What can hang from each mark:
N: W
C: W
E: W
B: W
S: W
K: W
Z: W
L: W
A: R
T: R W
R: A T
W: A E S T Z

Every row comes from one small tree of marks. Brackets hold a mark, then the marks that hang from it, in alphabetical order. Every link used is in the known rows. Which tree was each row made from?
Known rows:
(K (W Z)): [-0.18  3.25  0.39 -0.96  2.06 -1.77 -2.80 -1.79  0.17  0.71  0.65  0.06
 -4.69 -1.22 -0.65 -0.56 -1.05 -0.32  1.45 -0.41  0.74  2.41  1.13  2.68
  0.04 -1.70  2.21 -0.28]
(S (W T)): [-0.20  1.05 -1.06 -1.19  2.79  0.19 -0.93 -0.79 -1.91  1.14  0.99  3.25
 -4.21 -1.43 -1.48 -0.01  1.04  1.17  0.81 -2.25 -2.15  1.36  4.49  3.81
 -0.18 -0.24  0.69 -0.23]
(B (W (A (R T)) E Z)): [-1.47  7.17  0.61 -4.92  3.87 -0.69 -4.72 -1.64 -2.53 -1.70  1.16 -0.27
 -6.77 -1.08 -2.34 -0.40 -0.17  1.56  2.17 -1.36  1.28  3.71  2.42 -1.63
  0.52 -0.39  0.85 -0.10]
(B (W (A R) E S T Z)): [ 1.21  7.95  2.21 -3.67  3.27 -0.31 -2.72 -1.15 -3.04  0.27 -0.56 -0.85
 -4.68 -3.09 -1.69 -1.25  0.80  1.82  3.10 -2.27  0.28  3.79  1.76 -0.63
 -1.06  0.54 -0.65 -1.26]
(Z W): [-1.78  2.31 -0.34 -1.66  2.40 -1.08 -3.10 -1.51 -0.31  0.57  1.17  1.89
 -4.91 -1.72 -1.51 -0.78 -1.07  2.08  2.24 -0.42  0.14  0.70  2.06  2.17
 -1.17 -1.79  1.18 -1.42]
(B (W A S)): [-0.62  4.39  2.83 -2.74  1.46 -0.78 -2.34 -1.00 -0.23  0.47  0.22  1.18
 -4.07 -1.16 -0.52 -0.04 -0.74  1.94  2.25 -1.36 -1.91  0.86  1.34  1.46
 -1.47 -0.84 -0.20 -1.90]
(B (W A E S (T R) Z)): [ 1.51  6.44  2.06 -3.85  3.05  1.48 -1.79 -0.76 -3.02  0.71  1.60 -1.86
 -5.00 -1.96 -1.05 -1.19  0.05  1.85  3.86 -3.38  0.50  2.78  1.84  0.58
 -1.30 -0.16 -1.88 -0.86]
(S (W (A R) E T Z)): [ 0.77  4.55  0.80 -3.94  3.70 -0.27 -2.28 -0.72 -2.81  0.05  0.01  0.10
 -5.80 -3.16 -2.46 -1.00  1.96  0.41  1.59 -2.93 -0.70  3.97  4.30 -0.08
 -0.37  0.71  0.00 -0.08]
(E (W T)): [ 0.48  1.84 -1.77 -1.06  1.78 -1.07 -2.05 -1.97 -2.28  2.27  0.85  1.21
 -3.85 -2.66 -2.33 -1.17 -0.03  2.05  2.31 -0.77 -0.67  1.81  3.03  3.33
 -0.90 -2.29 -0.11 -1.70]
(K (W A T)): [ 1.43  3.07  0.91 -1.33  1.99  0.08 -0.79 -1.84 -1.92  0.46 -0.22  2.71
 -4.12 -1.79 -1.68 -0.72  0.62 -0.21  1.47 -3.06 -1.72  2.66  2.95  2.87
 -1.23 -2.29 -0.39 -0.79]
(T (R A) (W E S Z)): [ 1.11  4.58  0.78 -2.32  0.88 -0.96 -2.81 -2.23  1.23  2.16  0.34 -2.22
 -6.44 -1.61 -0.13 -0.26 -1.93  0.69  2.92 -3.26  2.51  2.24  2.94  1.00
  0.77  0.04 -0.53 -1.91]
(L (W (A R) E S T)): [ 3.27  4.81  1.34 -2.78  0.87 -1.03 -0.04 -1.06 -2.44  1.10 -1.34  0.09
 -4.54 -2.58 -2.27 -0.29  0.72 -0.34  2.29 -2.72 -1.23  4.10  3.95 -0.19
 -0.35  2.01 -0.69 -2.17]
(A (R (T (W Z)))): [-1.08  4.84 -0.19 -2.80  2.89 -1.07 -4.23 -3.70 -0.68 -0.32  0.41  1.14
 -6.90 -0.65 -0.84 -0.21 -1.67  1.27  2.41 -0.56  1.09  3.18  3.21  0.42
  1.48 -0.65  2.00 -0.78]
(N (W S Z)): [-0.27  3.40  1.54 -0.28  3.39 -2.25 -3.54 -1.17  0.00  2.38  0.59 -1.06
 -3.04 -1.54 -0.80  0.06 -0.85  0.41  2.81  0.66  0.02  1.49  1.49  1.99
  0.23  0.46  1.12 -0.90]
(B (W (A R) E S Z)): [-0.01  7.35  2.99 -4.29  2.18 -1.71 -3.85 -0.97 -1.19 -0.10 -0.44 -1.78
 -5.28 -2.52 -1.46 -0.72 -0.33  1.66  2.77 -1.23  0.63  3.02  0.92 -1.36
 -0.61  0.65  0.42 -1.49]
(T R W): [ 0.29  1.69  0.55 -2.97 -0.14  0.34 -2.03 -3.01  0.01  0.91  1.32  1.67
 -6.04 -1.34 -0.54  0.31 -2.02  1.91  2.60 -3.35 -0.17  0.94  3.19  2.43
  0.95 -1.49  0.30 -1.45]
(K (W (A (R T)) E S Z)): [ 0.44  6.68  1.51 -3.11  2.56 -2.22 -3.35 -1.38 -1.30 -0.82 -0.32 -2.03
 -5.75 -0.64 -1.56 -0.10 -0.72 -0.85  1.99 -0.27  0.77  4.06  1.86 -0.71
  0.50  0.81  1.43 -0.70]
(A R): [-0.28  2.49 -0.63 -1.94 -0.24 -3.15 -2.91 -1.85 -0.31  0.33 -0.81  2.14
 -4.33 -2.60 -1.33  0.62 -0.84  1.74  1.32 -1.16 -0.31  1.00  2.28  0.14
  0.77  0.06  1.77 -1.58]
(N (W E)): [-0.52  1.88 -0.11 -1.87  2.18 -1.26 -3.11 -0.86 -1.33  1.55  1.32  0.19
 -3.79 -1.89 -3.35  0.05  0.45  0.62  1.60 -1.86  0.39  2.31  3.06  1.60
  1.55 -0.46  0.57  0.13]
(C (W (A (R T)) E S Z)): [-1.53  5.23  1.30 -3.93  4.23 -0.98 -4.12 -0.89 -0.54 -1.39 -0.74 -1.35
 -6.43 -0.63 -0.64 -0.93 -0.52  0.87  3.20 -0.19  0.84  4.54  1.88 -1.46
  0.32  1.33  0.49 -0.84]
(L (W A E S (T R) Z)): [ 3.48  4.50  1.70 -3.09  2.13  0.62  0.19 -0.84 -2.30  1.72  1.06 -2.77
 -5.42 -1.75 -0.98 -1.06 -0.04 -0.81  3.62 -2.86  0.25  4.12  3.16  0.64
 -0.98  1.24 -1.75 -1.40]
(T (W A E S Z)): [ 0.31  4.42  4.03 -3.74  2.15 -0.09 -2.44 -2.18  0.78  1.18  0.44 -2.66
 -6.12 -1.66 -0.92 -2.33 -0.38 -0.21  2.69 -1.85  0.65  4.61  2.17  0.50
 -0.77 -1.07 -1.08 -1.07]
(C (W A (T R) Z)): [ 0.29  2.74  0.74 -3.03  4.22  1.86 -2.16 -1.54 -1.47 -0.15  0.25  1.10
 -5.82 -1.91  0.24 -1.42 -0.12  1.82  4.16 -3.20 -0.22  2.93  2.47  1.46
 -1.31 -1.33 -1.44 -0.89]
(L (W (A (R T)) E)): [ 0.63  4.05 -0.19 -4.10  1.46 -1.54 -1.94 -1.50 -2.09 -0.88  0.41  0.64
 -6.61 -0.69 -2.88  0.65 -0.18 -0.60  1.49 -1.90 -0.31  4.06  4.56 -1.07
  1.23  1.01  0.67 -1.00]
(E W): [-0.67  1.23 -1.03 -1.74  0.68 -2.48 -3.18 -1.78 -0.45  1.89  1.05  0.23
 -4.42 -2.29 -2.01 -0.65 -1.20  1.86  2.00  0.22 -0.40  1.05  2.16  2.63
 -0.41 -2.21  0.95 -1.87]
(A (R (T (W S)))): [-0.40  4.31  0.44 -2.19  1.14 -1.51 -2.98 -3.12 -0.40  0.17 -0.45  1.89
 -5.60 -0.17 -0.55  0.77 -2.05  1.61  2.23 -0.50 -0.56  1.88  3.31  1.10
  1.54  0.70  1.64 -1.95]

Write each row's tree:
[ 1.19  3.96  1.30 -2.28  2.52  0.79 -1.28 -1.23 -2.14  0.93  0.67  1.18
 -4.66 -2.08 -0.73 -0.68 -0.82  2.32  4.19 -2.47 -1.34  0.30  2.60  1.66
 -2.71 -0.54 -1.73 -2.51] => (Z (W A S (T R)))
[ 3.11  4.37 -1.05  0.25  1.88 -1.33 -0.46 -1.40 -0.65  2.79 -0.21 -0.28
 -4.75 -1.35  0.60  0.84 -1.51 -0.21  3.13 -2.38  0.68  1.41  3.71  2.14
 -0.48  1.49 -0.40 -2.59] => (L (W S (T (R A)) Z))
[ 0.83  5.81  3.78 -4.26  1.39 -1.25 -3.19 -2.55  0.30  0.65 -1.04 -2.11
 -6.27 -2.81 -1.17 -1.48 -0.63  0.51  2.88 -1.89  0.57  4.39  2.25 -0.97
  0.00  0.15 -0.08 -1.77] => (T (W (A R) E S Z))
[-0.09  6.19  1.54 -2.97  4.20 -2.20 -4.50 -1.21 -2.07  0.21  0.21 -1.95
 -4.91 -1.34 -2.60  0.28 -0.06  0.04  3.05 -0.07  0.54  3.42  2.89 -1.53
  1.05  1.77  0.43 -0.47] => (N (W (A (R T)) E S Z))
[ 0.30  4.84  0.36 -2.69  3.06 -0.46 -2.61 -2.04 -2.57 -0.23 -0.82  3.30
 -5.14 -3.43 -2.27 -0.87  0.23  2.42  3.07 -2.21 -1.11  1.63  3.40  0.40
 -2.08 -1.31 -0.26 -2.23] => (Z (W (A R) T))
[-1.11  2.74  1.40 -3.37  2.49  0.64 -2.66 -3.28 -0.30 -0.34  1.15  2.36
 -6.71  0.23 -1.28 -0.54 -0.87  0.66  1.79 -2.08 -1.25  2.93  4.17  1.60
  0.10 -2.38 -0.42 -0.84] => (R (T (W A)))
[ 1.41  4.85  2.40 -1.73  4.68 -0.12 -2.29 -0.79 -2.44  2.10  0.42 -1.89
 -3.39 -2.52 -2.45 -1.47  1.59 -0.27  3.15 -1.81 -0.10  4.11  2.75  0.89
 -0.81  0.13 -1.73 -0.26] => (N (W A E S T Z))
[ 0.37  3.24 -0.82 -1.70  2.93 -0.34 -1.85 -1.30 -1.98  1.31  1.11 -0.90
 -4.60 -2.42 -1.98 -2.25  1.21  0.37  1.72 -1.88  1.87  4.33  2.55  1.03
 -0.23 -1.06 -0.48  0.44] => (W E T Z)
[-0.28  5.47  0.67 -2.95  2.72 -3.39 -4.70 -2.03 -1.06  0.56 -0.07 -1.96
 -5.49 -1.66 -1.23 -0.34 -1.68  1.35  3.41  2.01 -0.30  2.25  1.97 -0.48
 -0.87 -0.05  0.78 -2.52] => (E (W (A (R T)) S Z))
[ 0.99  4.24 -1.56 -0.06  2.26 -0.65 -1.79 -1.31 -1.12  1.95 -0.03  1.97
 -4.42 -2.00 -0.33  0.46 -1.53  2.53  3.37 -2.56  0.29 -0.88  3.30  2.42
 -1.72 -0.08 -0.81 -3.09] => (Z (W S (T (R A))))
[-0.84  3.54 -0.16 -3.08  1.32 -2.27 -3.33 -2.06 -1.15 -1.13 -0.22  2.47
 -5.52 -1.06 -1.59  0.71 -0.58  1.04  1.45 -1.02 -0.97  1.75  3.37 -1.02
  0.40 -0.28  0.73 -1.19] => (W (A (R T)))
[-0.53  1.72  0.67 -2.20  3.75  1.32 -1.62 -1.43 -1.17 -0.22 -0.79  3.35
 -4.80 -1.71 -0.64 -1.42  0.90  1.53  2.64 -2.96 -1.76  3.17  2.98  2.26
 -1.48 -1.79 -1.24 -0.92] => (C (W A T))
[ 1.39  5.59  1.15 -2.90  4.28 -0.73 -3.44 -1.63 -3.47  0.88 -0.39 -0.21
 -4.52 -3.85 -3.47 -0.82  1.74  0.45  2.98 -2.78  0.38  4.16  3.61 -0.75
  0.31  0.03 -0.58 -0.19] => (N (W (A R) E T Z))
[ 3.10  6.01  1.77 -2.84  2.29 -1.23 -0.81 -1.18 -2.25  1.21 -1.00 -1.80
 -5.05 -2.79 -1.77 -1.10  0.59 -0.84  2.88 -1.78  0.00  5.07  3.23 -0.63
 -0.70  1.91 -0.51 -1.74] => (L (W (A R) E S T Z))
[ 0.95  4.68  3.36 -4.37 -0.06 -1.13 -2.46 -2.43  0.06  0.44 -1.34 -0.22
 -5.82 -2.57 -1.69 -0.66 -0.53  0.91  2.39 -2.82 -0.57  3.44  3.02 -0.52
  0.24  0.21 -0.34 -2.11] => (T (W (A R) E S))
[-0.55  3.29  1.25 -3.14  2.21 -0.02 -3.06 -2.63  0.19  1.14  1.37 -1.35
 -6.45 -1.77 -1.59 -2.11 -0.40  0.39  1.93 -1.99  2.02  4.60  2.56  1.40
  0.78 -1.77  0.37 -0.07] => (T (W E Z))
[ 0.42  4.38  1.58 -2.53  3.36  0.59 -1.38 -0.74 -2.15  0.95  0.50  0.01
 -4.51 -2.34 -2.33 -2.19  0.90  1.25  2.93 -2.05 -0.44  2.94  2.79  1.18
 -2.70 -0.86 -1.74 -1.63] => (Z (W A E S T))
[ 0.97  3.31 -2.23 -1.77  3.14  0.00 -1.93 -0.53 -1.80  1.51  1.36 -0.01
 -6.02 -2.08 -1.41  0.26  0.60  0.67  1.61 -4.19  1.17  1.83  5.04  1.91
  0.49  0.54 -0.42 -0.23] => (S (W E (T (R A)) Z))
[-0.80  3.32  0.59 -2.61  1.79  0.08 -2.16 -2.22 -0.43  0.64  1.47 -0.27
 -5.83  0.62 -1.53 -0.71 -1.00  0.57  1.74 -1.12  0.55  3.59  3.41  1.82
  1.32 -0.15  0.22 -0.63] => (R (T (W E S)))
[-0.59  6.69  1.94 -4.83  2.48 -1.19 -4.18 -1.42 -1.65 -0.66  0.21 -0.63
 -6.01 -2.90 -2.19 -0.86  0.09  1.76  2.36 -2.13  1.03  3.43  1.64 -1.48
 -0.16 -0.62  0.60 -0.72] => (B (W (A R) E Z))
[ 0.28  1.95  0.56 -3.26  2.98  0.96 -0.80 -0.28 -2.47  0.53  1.04  1.50
 -5.18 -1.93 -2.85 -0.98  2.31  0.28  0.77 -3.73 -1.96  3.26  5.03  2.11
 -0.69 -0.49 -1.16  0.25] => (S (W A E T))
[ 0.70  3.82  1.52 -2.87 -0.09 -3.77 -3.37 -1.71 -0.36  1.42 -1.35 -0.47
 -4.30 -3.32 -1.63  0.10 -1.37  1.94  2.95  0.31 -1.73  0.88  1.90  0.28
 -1.19 -0.20  0.38 -3.68] => (E (W (A R) S))
[-0.06  1.51 -1.09 -2.12  2.73  0.54 -0.80 -0.23 -2.51  1.00  1.50  1.55
 -4.70 -1.67 -2.68 -0.62  1.85  0.79  0.58 -2.95 -0.99  2.80  4.71  2.97
  0.42  0.12  0.20  0.44] => (S (W E T))
[ 0.95  3.76 -0.37 -0.27  3.11 -0.41 -1.66 -1.92 -1.67  1.12  0.48  1.01
 -4.19 -1.65 -1.01 -1.13  0.09 -0.16  1.74 -1.44  0.41  3.18  1.95  3.38
 -0.40 -1.78  1.16 -0.14] => (K (W T Z))
[-0.82  4.82 -0.36 -3.46  3.09 -2.91 -5.09 -2.50 -1.63 -0.08  0.49 -0.86
 -6.31 -2.02 -2.01 -0.45 -1.22  1.50  2.95  1.15  0.18  2.56  2.68 -0.55
 -0.45 -1.34  0.94 -1.84] => (E (W (A (R T)) Z))
[ 2.16  4.07  1.08 -2.40  2.20 -0.72 -2.15 -1.66 -2.08  2.31  0.85 -2.37
 -4.53 -2.76 -0.70 -1.28 -0.99  1.70  4.47 -0.89 -0.55  1.65  2.02  1.71
 -2.28 -1.16 -1.71 -2.56] => (E (W A S (T R) Z))
[ 1.98  4.33 -1.80 -0.12  2.05 -2.16 -2.70 -1.71 -1.01  3.36  0.08 -1.51
 -4.25 -2.73 -0.30 -0.07 -1.67  1.90  3.88 -1.10  1.10  0.44  2.72  2.41
 -1.19 -0.57 -0.93 -3.09] => (E (W S (T (R A)) Z))
[ 1.95  3.04 -1.59  0.30  0.28 -1.59 -0.85 -1.30 -0.60  2.20 -0.66  1.77
 -3.60 -1.84  0.13  1.16 -1.04  1.59  2.21 -3.28 -0.08 -0.42  3.42  1.90
 -0.40  0.51 -1.07 -2.49] => (W S (T (R A)))
[ 0.38  2.84 -1.44 -1.79  2.53  0.90 -1.79 -1.69 -2.76  0.84  1.61  2.41
 -4.94 -2.08 -1.39 -0.51 -0.91  2.87  3.57 -2.61  0.01  0.16  3.08  2.57
 -1.30 -1.31 -0.20 -1.62] => (Z (W (T R)))
[ 1.64  5.23  1.55 -3.86  1.60  1.59 -0.97 -0.57 -3.20  0.58  1.17  0.12
 -4.52 -1.80 -1.62 -0.43  0.24  2.30  3.33 -4.29 -0.71  1.88  2.51  1.09
 -0.99 -0.01 -2.08 -1.27] => (B (W A E S (T R)))
[ 2.17  5.09 -0.86 -0.22  3.44 -1.01 -2.58 -0.90 -1.93  2.99  0.50 -1.48
 -3.77 -2.37 -1.55  0.50 -0.06  0.60  3.34 -3.10  1.81  1.65  3.58  1.33
  0.72  1.20 -1.20 -1.12] => (N (W E S (T (R A)) Z))
[ 1.12  4.58 -1.65 -1.03  2.15 -0.30 -1.72 -0.79 -1.61  1.83  0.42  0.40
 -4.90 -2.26 -1.52 -0.11 -0.67  2.10  3.22 -3.33  1.50  0.55  3.57  1.61
 -1.11  0.35 -1.19 -2.38] => (Z (W E S (T (R A))))
[ 2.92  3.77  0.61 -3.62  2.37  1.12 -0.32 -1.25 -2.83  1.07  1.61 -1.55
 -6.18 -2.06 -1.82 -1.12  0.41 -0.72  3.11 -3.79  0.66  4.46  3.87  0.59
 -0.63 -0.01 -1.57 -0.74] => (L (W A E (T R) Z))
[ 1.16  4.32  0.66 -0.60  4.40 -0.51 -2.35 -0.76 -2.42  2.70  0.85 -1.80
 -2.91 -2.20 -2.31 -1.23  1.15  0.21  2.95 -1.04  0.93  3.60  2.54  1.79
  0.33  0.75 -0.33  0.04] => (N (W E S T Z))
[ 1.32  2.97  0.95 -1.64  1.78 -1.17 -1.52 -1.58 -1.68  2.43 -0.20 -0.04
 -3.58 -2.71 -1.69 -1.34  0.03  1.43  2.98 -0.66 -2.08  1.84  2.62  2.47
 -2.39 -1.63 -1.58 -2.71] => (E (W A S T))
[-0.26  5.31 -0.32 -2.54  4.06  0.93 -2.50 -1.25 -3.08  0.75  1.74 -0.07
 -4.78 -1.98 -2.17 -1.92  0.97  1.78  2.21 -2.38  1.73  3.89  2.06  1.73
 -0.31 -1.42 -0.07  0.43] => (B (W E T Z))
